Each row was made from one path, in order. Every step used is in the known rows, and no mark comes twice. Write each row's path.
Known rows
rivone -> dolun -> dagir: [  3   3 -12 -10 -11   7  20  10   8  23  -9  14   2 -10 -13   8   7   2
   1 -10  11  -9 -10 -11   8  -4   9  -3   8   6  -3  14   5 -10  -2 -27
  -4   4  -2   1   2  -6   9   3   9]
meku -> buva: [ -1  10  12   3  -5   3  -5  -4  -9   4  -4   5   2 -16   3  -9   3  -2
   3 -12   0   7   2  -7   6  14  -2   6   5  -3   3   1 -11   5 -19   1
  -6  14   0 -25   6   2  -2  15  -3]
saru -> rivone -> dolun -> zares: [ -1  -3   3  -3  -8  29   6  16   3  14  12  26  18 -14  -6   7  15 -20
  13  -2   3  -8 -11 -26   5   4   4   4   0  -1   0  12  15  14   7 -14
  13   1 -19 -11  22  -3  -3   5  30]
lesidal -> somilab -> zares -> dolun -> dagir -> meku -> buva: [  4  -1   7 -14 -11   0   9   2   0  32   8  -5 -10 -10  -2 -21  -3   7
  18  19  -1   8  -4  -1  -7  -3  20   3  17  -5  -5  -3   2  -8 -21 -17
  12   5   8  -8  20  -7  20  12  19]
meku -> dagir -> dolun -> zares: [-13 -20   4 -27  -3 -10  -1   7   4  30  19 -10   0 -26   4   9  13   7
  16   6  13 -36   2  -5   2  -2  -4  -2  -6   7   8  16  -4  -4  19  -8
  25   8  -6   4  30  -2  11  -6  11]
medag -> buva -> meku -> dagir -> dolun: [  2 -24   4  10   2  -9  17   0 -23  29  11 -11  18 -29   9  13  23  16
   6  17  20 -24 -10  -1   8   2  -7  -2   7  -5  -1  14   3 -16  10   3
  20 -18   0  11  30  30   6   4  15]
dagir -> dolun -> zares -> somilab: [ -2  -5  12 -15   0   4 -14   5 -14  23   7  -1 -15   4   6  -1   3   7
   9  22  -5 -10  -2 -10   4  -2   6  -6  -8   3  10  -1   6  -9  17 -10
  21   8 -13   4  27 -17  16  -3  13]
meku -> dagir -> dolun: [-10 -19   0  -9   4  -9   5   3  -1  25   9 -14  -5 -20  12   8  11  10
  14   3  24 -27   0   1   2  -6  -1  -3   4   3   6  18  -4  -6   7  -3
  14  -1  -2  15  16   4   8  -9   2]
zares -> somilab -> lesidal: [  2  13   6   4  12  -4  -8 -17  -4 -12  10  12   6  26  21  -5   4   7
 -22   5  -2  11 -13 -10 -10   7  18   1  -2   0   1  -5  12  -8   1  27
   7   8   7   8   3  -9  18  -4   4]
fonul -> saru -> rivone -> dolun -> dagir -> meku -> buva: [  4 -11 -12   8 -22  23  27  17 -18  18 -12  32  18 -22  -4 -10   9 -15
  30 -25  25 -17 -11 -32  13  13  -9  -7  -6   3  -6  17   4   7 -21 -38
  12   7  -6   1  11   4  11  27  20]
rivone -> dolun -> suvarit -> saru -> fonul -> gazi -> lemu: [ 14   9 -14  17  -8   1  27   8  13  -2 -18  13 -12   0 -25   0  -5  -4
  13 -21   5   1   3  -2   1  14 -20 -10 -18   4  16  21  23   0 -46  -8
  47   3 -12   8   1 -23   8  13  21]
zares -> dolun -> rivone -> saru -> fonul -> nasev: [ -3  -5  13  -2 -17  23  11  16   9  -3   5   5   5   3  -6  -9  -8   7
   7   1  -1   9  -5 -36  18  23   4   8  19  -8   4  17   0  25  -5 -33
   9 -13 -18  20  21 -20  -4  14  18]
somilab -> zares -> dolun: [  3   5  15  -6  -2   3  -1   1   6  10  22  -3   3 -10  -4 -10  -2   6
   1   4 -12  -1  -3  -1   2  -4  14  10  18   4   4   6   7   6 -11 -26
   4  -8   0   3  23 -11   4   4  23]
lesidal -> somilab -> zares -> dolun -> suvarit -> saru -> fonul -> nasev: [ 18   1  16  -7   0   7   7   4  15  -3  18   1 -25  24 -24 -18 -11   6
  -3  27 -15  28  -1  -4 -14   4  14  -6  18   5  16  18  16   3 -27  -1
  36  -3   0   7  10 -40  18   3  22]
fonul -> gazi -> lemu: [ -9  16 -23   3  -8  -8  13   2  16   2 -13   0  -6   3  -6  -4   1   2
  26  -7   9  -5   9  -1   2   3 -12  -4 -12  -6  -5   0   7   4 -21 -11
  26   1   8  -4  -5   0   5  15  10]
lesidal -> somilab -> zares -> dolun -> rivone -> saru -> fonul -> gazi: [ -1  12 -12  -8 -13  10  18   0  20   1  16 -21 -12   6 -12 -16 -11  -7
  19  27 -10  18   1 -40 -16   2  18  10   5  -3  -7   3  13  36 -23 -16
  30 -14  -4  21  22  -6   1  13  28]
lesidal -> somilab -> zares -> dolun: [ 11   6   8 -10   1   7  -1   0  12  14  22 -14 -11   8  -6 -16  -5  -4
   6  31 -14  13  -4  -2 -14  -9  18  10  18   2   5  -3   9   2 -16  -4
  11 -11   2   2  13 -11  10   0  19]
dagir -> meku: [  2 -20   4  12  -5   2  13   1 -11  16 -16   2  -2  -4  13  -6  -5   4
  13   0   8  -7  -3  17  -3  -3  -4  -8  -5 -10  -3  -7   5 -16  -3  -5
  11  -5  -2   9   2  10   6   1   8]
fonul -> gazi: [-15   9 -15   4  -6   1  12  -3  12   2 -10  -4  -6  -1  -3   2   3   1
  12  -4   9  -6   6 -13 -16  -3   1  -5  -3  -1  -7   1   8   8  -9 -11
  12  -5   9   2   1   8  -5  14   8]
dolun -> rivone: [-11   1  -6  -4  -8   7   9   3 -11  -8   9   0  10  -1  -1   1   6 -10
  10   2   0   2  -1   1  11  11  -2   7  -4  -7  -5   3 -10  16  10  -3
   3  -1 -11  11  16  -2  -3  11   0]
zares -> dolun -> suvarit -> saru: [  3 -10  15  11  -3   0   4   9  -7   0   4  -1   3  -6 -10  -1  -4   2
   5 -13  -6 -10   0  10   2  15 -16   4   3   6  21  10   9  -9 -25  -6
  20  -3 -11  13  22 -27   1  11  11]
rivone -> saru -> fonul -> gazi -> lemu: [  4  10 -22   3 -13  -8  17   1  22  -7 -15  -3 -10   2  -9  -8 -15   4
  18  -9   3   2   7 -41   2  10 -12  -5 -17  -2  -8   2  11  27 -27  -9
  33  -1  -3  10  -9   2   1   7  13]
suvarit -> dolun -> zares: [ -1 -13  10 -24 -11   3   0  15   1   9   2  20  -5 -22 -13   3  13  -5
  13   2 -17  -4   0   3  11  20  -6   5  -8  11  10 -12   2  -4  -7 -26
  11  11 -10  -4  13  -8   3   8  14]
gazi -> fonul -> nasev: [  6  12   2 -10   0  19  -1  10   4   2  -8  14  -5  -3  -7 -10  -7  10
  -4   0  11  10  -4   2  12  17  16  -8  14   0  10   8   1   1   5  -6
   6  -6   0 -16  -1 -21  -1   2   5]
medag -> buva -> meku -> dagir -> dolun -> rivone: [ -5 -23  -1   9  -3  -4  24   2 -29  22  17 -11  26 -30   8  14  26   8
  14  17  20 -23  -9  -1  16  12  -7   2   4 -10  -4  16  -5  -4  17   0
  23 -19  -7  19  41  28   6  12  15]
dagir -> meku -> buva -> medag: [  7 -20   5  21 -20   4   5  -3 -23  21 -17   3   2  -9  10  -5   0  -3
  14 -10  -6  -4   2   6   9  15  -8   2 -16  -4  11   3  -2 -15 -11  -8
  -2   1  -1 -18   3  11   6  10  18]
lemu -> gazi -> fonul: [ -8  12 -11  -2   6 -13  -3  -1   3   0   3   1 -11  -7   1  -2 -15   5
 -13  -1  31   3   5  -6  10  -3   3  -5   6   3   0  -8  10  16  -6   6
   7 -15  14  -2  15   3   3  -2  13]
dolun -> suvarit -> saru: [  6  -7  -1   4  -1  -9  12   2 -13 -14   1   5  -2  -4  -9   4  -4  -6
   8 -11  -8  -6   2  15   0  17 -21  -4 -11   9  15   7   5  -8 -17  19
  27   8  -8   9   8 -19   6   9  -4]
zares -> dolun -> suvarit: [ -3   0  13   5   2   8  -9  10  -2  10  -1  -8   4  -8  -8   2   3   8
   5  -8   2  -2  -1  11   4   7  -4   8  11   4  19  13   9  -9 -11 -13
  13  -9  -8   2  19 -18  -1  10   7]
fonul -> saru -> rivone: [  1  -5 -12   6  -8  15   4   9 -10 -14   9  15  15   1  -6  -7   6 -18
  16  -7  11 -10  -3 -32   4   8 -11  -2 -11   8  -1   9   5  21  -3 -14
  14  -2  -4  11   2   1   1  13   9]
suvarit -> saru -> rivone -> dolun -> zares -> somilab: [  8 -13   3  15 -11  10  14   9 -11   0  20  34  12   3  -1  -1   4 -19
   8   2  -9 -12 -12 -31  -3  10   1  -3  -9   2   5   5  24   8  -8   6
  23   8 -21   9  25 -21  12  -1  38]
lesidal -> somilab -> zares: [ 13  10  -5 -15   3   0   4  -6   8   4  19 -12 -15  12  -6 -13  -4 -11
   7  34 -16  19  -3  -1 -16  -9  17   5   7   3  -3  -6   6   4  -9  14
  14  -1   7  -1   1  -1  13  -3   6]
buva -> meku -> dagir -> dolun -> rivone: [ -6 -30 -11   8 -15 -14  25  -4 -18  22   6 -12  19 -31   9  12  20  -2
   6   5  34 -28  -6  10  13   9  -9   2   5   0   6  20   4 -12  18  -7
  21 -12 -13  27  29  18   0  -1  13]
suvarit -> dolun -> dagir -> meku: [ -5 -29  -6  -9 -13  -5  22  15  -8  22 -23  23 -12 -21  -4   4  11  14
  22  -8  11  -5  -4  16  10  11   2  -9   1   5  -5 -11   1 -23  -7 -37
   7   7   3  15  -1   0  17   6   8]
somilab -> zares -> dolun -> rivone: [ -7   7  11  -8  -9   9   7   4  -3   3  30  -3  12  -8  -4  -9   2  -1
   9   5 -12   1  -4   1  10   6  15  16  15  -1   1   8  -2  19  -2 -27
   7  -8  -8  10  35 -13   1  12  23]

Which path is each row?
[ 10  11  12 -12  -2  15   2  -2   3  12  13  22  12   8   5  -1   7  -6
 -15   4 -13  -3 -19 -20  -2   8  14   7  -7   5  10   1  20 -11  -3   3
  15  11  -8  -5  21 -13  15   1  26] => rivone -> dolun -> zares -> somilab -> lesidal
[  7   3  -8  17  -5   8  28   4   9  -1 -16  11 -12  -4 -22   6  -4  -3
  -1 -18   5   2   1 -11 -12   8 -10  -9 -12   8  15  23  25   3 -37  -7
  36  -1 -10  12   6 -16   0  13  19] => rivone -> dolun -> suvarit -> saru -> fonul -> gazi
[  5  -8  -2 -14  -8  -2  14   4   7  31  11  -9 -11   2  -4 -16  -5   9
  16  27  -1   3  -6   5 -13 -13  22  -2  14  -2  -7  -3  10 -12  -7 -18
  15  -6   8  10  14  -7  22   1  22] => lesidal -> somilab -> zares -> dolun -> dagir -> meku
[-10   8 -11   7 -20   7  17  12  14  -2  -3  -6   6  -3  -9 -10  -8   4
  24  -9   5  -2   4 -34  16  20  -8  10  -7 -10  -3   8   5  34 -25 -33
  28 -11 -15  21  21 -13  -3  20  26] => zares -> dolun -> rivone -> saru -> fonul -> gazi -> lemu
[  7 -11   9   1   8  -4   7   3 -16  -2  -8  -3 -27   0  -8   3  -7  11
   3  -5   8   1   6   6   1   8 -13 -14 -14   8  20  19   3   0 -14   1
  36   4 -15  19  10 -27   7   3   0] => dagir -> dolun -> suvarit -> saru -> fonul
[ 13  10 -12   2 -11  28  -6  16 -15   4   9  24  15  -8 -12 -15  -2 -17
   4   0  11  -9 -10 -39  11  19  10  -1 -17  14  12   5  25  19  -1 -15
  29  -1 -17  -5  22 -21   9   5  35] => gazi -> fonul -> saru -> rivone -> dolun -> zares -> somilab
[  1 -26 -11  15 -16 -25  19  -9  -2  15   5  -7  26 -24   3  10  16   2
 -13   1  26 -25  -5   5   0   4  -8   0   7   5   3  13  16 -19   8   8
  13  -8   1  12   9  25   0 -10  14] => buva -> meku -> dagir
[ 17   2   8  -2   2  -4   3  -2   8  -3  22 -11 -20  13 -20 -15 -13   2
  -6  22 -16  22   4  -2 -19   0  10   0   2   8  14   8  19   8 -31   8
  37  -2  -3  12  15 -32  14  -2  22] => lesidal -> somilab -> zares -> dolun -> suvarit -> saru -> fonul
[  0 -34 -16   4 -22 -14  35   0 -20  20   3 -15  22 -36  14  11  11  -9
  19   3  27 -36 -11  -9  19  16 -16   8   6   2   4  15   4  -6   9  -6
  26 -16 -17  36  29  25  -3   3  12] => buva -> meku -> dagir -> dolun -> rivone -> saru
[  8   5  -2  -5  -8  26   5   5  -8  -6  20  35  26   9   1  -6  12 -22
   1  -4   1 -11 -19 -49   1  17   1   4 -19  12   5  11  21  12  -6  -7
  25   7 -10   6  20 -12  15  14  30] => fonul -> saru -> rivone -> dolun -> zares -> somilab -> lesidal
[  9 -10   4  18  -2  -1  13  -4 -22   9   5   0  22 -13  -1   7  15   7
  -6  14   1  -2 -10  -3   7   7  -5  -1   3  -8  -6  -1   6 -11   5   5
   8 -17   3  -1  16  27   1   9  13] => medag -> buva -> meku
[-12   5 -21   1 -17   6  23   1   6 -16  -4  -7   2  -3  -6  -1  -7  -7
  15  -3   3   4   5 -45   2  16  -2   2 -13  -6 -13   6   3  42  -7 -12
  23  -5 -11  23  13   5  -9  18  10] => dolun -> rivone -> saru -> fonul -> gazi
[ -1 -15  -5  -9 -16  11  25  16 -12  -8  -4  14   0 -22   0   3   6 -18
  35  -2 -14   1  -8 -10  24  33 -13  17   1   6   4 -12  -8  12 -20 -20
   8  -4 -19  26  12   3  -4  17   3] => suvarit -> dolun -> rivone -> saru
[  2 -32 -13   8 -19 -17  30  -3 -11  15   1 -16  14 -28   6   9   7   2
   1   3  32 -22  -5 -21  14  15  -9   1  -1   3   3  21  10   7  10  -8
  30 -13 -18  39  24  18  -3  -6  16] => buva -> meku -> dagir -> dolun -> rivone -> saru -> fonul
[ -7  12 -28  -1 -20  -1  24   5   9 -15  -6  -2   3   0  -8  -6  -8  -6
  28  -7   3   5   5 -35  15  22 -11   2 -20 -10 -12   4   1  39 -16 -10
  34   0 -13  19   8  -2  -1  18  11] => dolun -> rivone -> saru -> fonul -> gazi -> lemu
[  9   3  -3 -15 -11  11  15   5   2   5  26 -17  -2   0  -2 -16  -9 -18
  27  31 -22   9  -9 -19  -1   6  11  21  14   0  -1  -5   2  19 -17  -6
  18 -13 -10  18  26  -6   5  10  17] => lesidal -> somilab -> zares -> dolun -> rivone -> saru
[ -4  -8  13 -28  -1   6  -4   9  -8  23   4  -4 -10 -13   1   3   3   3
  17  10  -2 -17   1  -3   8   0  -4  -2 -11   4   9   3  -7  -2  12 -20
  18   7 -12  -2  25 -11   4   5   9] => dagir -> dolun -> zares
[ -2   1  17 -25   8   4 -11  -5 -11  13  12   7  -6  10  18  -1   6   9
  -3  15  -5  -8 -10 -11  -1   7  11   0 -13   4  10  -1   4  -9  14   3
  24  14  -7   5  27 -19  19   1  12] => dagir -> dolun -> zares -> somilab -> lesidal
[-12 -10   9 -24   7 -12  -6  -6   1  21  27  -2   4  -6  20   5  16  13
  -2  10  11 -29  -8 -14  -5   3  11  -1  -8   7   8  12   5  -9  18  15
  29  15  -1   9  34  -7  24  -9  14] => meku -> dagir -> dolun -> zares -> somilab -> lesidal
[-11 -19  -8 -10  -5  -6  16   5  -1  10  10 -15  -2 -20   7   5   2   5
  17   1  22 -19   0 -28  12   8  -1   1  -4   0   0  22  -7  25   7  -5
  26  -2 -16  32  26   2   5  -4   6] => meku -> dagir -> dolun -> rivone -> saru -> fonul
[ -5  -4   6   5 -14  13   7  10   4  -2   6  -6  11  -5  -3  -7  -9   2
   5  -5  -1   3  -1 -34  14  17   0  13   2  -5   2   8   2  30  -9 -25
  10 -12 -21  24  26 -12  -9   8  20] => zares -> dolun -> rivone -> saru -> fonul
[ -1  -1 -11  -4 -13   3  14   2  -3 -17   4  -4   6  -1  -3  -3  -9  -7
   6  -2  -2   9  -1 -35  14  19  -2   4 -12  -4  -8   6  -4  37   1  -4
  14  -2 -18  22  12  -1  -6   7   4] => dolun -> rivone -> saru -> fonul
[  7 -38  -6  14 -11 -27  29  -4 -21  17   0  -9  11 -31   3  14  12   1
   5  -4  28 -35  -3  20   5  13 -25  -6   0  12  20  22  15 -29  -4   9
  38  -5 -10  29  23   6   5  -2  11] => buva -> meku -> dagir -> dolun -> suvarit -> saru
[  1 -27  -5   5 -10  -4  33   4 -30  21  14 -13  28 -36  13  12  19   1
  26  16  12 -29 -15 -19  21  18 -16   8   3  -6  -5  12  -5   2  10   2
  26 -21 -13  26  41  34   3  15  13] => medag -> buva -> meku -> dagir -> dolun -> rivone -> saru
[-15   0  -5   7 -18  14  16   8  13  -1   0 -11   7  -8  -6  -6  -7   2
  14  -8   5  -1   4 -43   2  15   1  11   0  -7  -3   8   7  36 -15 -33
  18 -16 -15  25  27  -6 -12  19  25] => zares -> dolun -> rivone -> saru -> fonul -> gazi
[ -7 -20   4   7 -26   1   4   9 -10  38 -10   3   7 -15  -2  -3   5  17
  13 -16   5 -16   0  -4  14  12   4   3   1   1   6  13   0 -16  -4 -42
  -8   2   1 -10  16  -7  12  13  29] => zares -> dolun -> dagir -> meku -> buva -> medag
[  0  13 -21   7   0  11   8  12  -9  -3  -1  17   2 -14 -12   1  -6 -17
   5 -13  42  -4  -5 -23  18   7 -12  -4   2  13  13  13  23  22 -22  -8
  29 -22   1   3  21  -2   4  14  22] => lemu -> gazi -> fonul -> saru -> rivone -> dolun -> suvarit
[  6   7 -17   2  -2  18  -1  11 -14 -11   3  13  12 -12  -8 -14  -5 -10
   5 -12  20  -5  -2 -24   9  17   2  -3 -17  10   4   4   9  28  -3  -8
  17  -7  -6   0   6 -10  -2   8  15] => gazi -> fonul -> saru -> rivone
[ -5  -7   6   0 -15  15  13  14  -5   2   9  -8  18 -13   4  -4  -6  -8
  22  -2  -8 -10  -8 -22  18  20  -7  22   9  -6   3   1  -4  19  -9 -24
   4 -15 -20  23  30  -7  -9  15  14] => zares -> dolun -> rivone -> saru
[ -6 -22   2  -6 -17  -4  19  13 -15  25 -26  26 -10 -33  -2  -2  14  12
  24 -16  10  -1  -2  12  15  21   0  -5   6   3  -4  -9  -8 -19 -21 -35
   1  17   3  -1   3   2  15  18   6] => suvarit -> dolun -> dagir -> meku -> buva
[ 11   6   5 -18 -12  21  13   8  18   0  22  -5 -13  17 -11 -20 -11  -3
  12  35 -15  29  -8 -33   0   8  21   7  24  -4   1  12   5  26 -12 -15
  22 -12  -7  13  16 -20   8   7  22] => lesidal -> somilab -> zares -> dolun -> rivone -> saru -> fonul -> nasev
[ -9 -11  -4  -6 -16  -8  14   3 -12  25 -18  11   3 -20   3  -6   3  15
  14 -15  17  -8   0   1   7   7   3 -10   0  -7 -13   1  -9 -12  -3 -16
   1  19   7 -12   9   5  15  16   1] => dolun -> dagir -> meku -> buva
[-10  -8 -14  -1 -18   9  28  11   4 -12 -14  11 -13 -16 -11   2   5  -8
  28  -7  -1  10   2 -31   8  29  -4   7  -7   4  -2  -5   3  30 -26 -30
  23  -5 -12  28  10   3  -9  20  14] => suvarit -> dolun -> rivone -> saru -> fonul -> gazi
[  1  -1   3   8  -7  24  -4  12  -4  13  15  28  13  -1   0   2  15 -16
   7   8   1  -2 -14 -32   0   0  15   0   3   0   2   9  25  10  11  -4
  17   1 -18  -7  24  -8   8  -1  34] => saru -> rivone -> dolun -> zares -> somilab
[  0 -29  -2   4 -17 -24   6  -5 -16  32  11  -7  14 -19   8   8  18   7
  -5  21  22 -32  -7  -3   3   2   0  -5   2   7  12  12  22 -27  24   0
  31  -2  -9  15  31   9  16 -12  25] => buva -> meku -> dagir -> dolun -> zares -> somilab
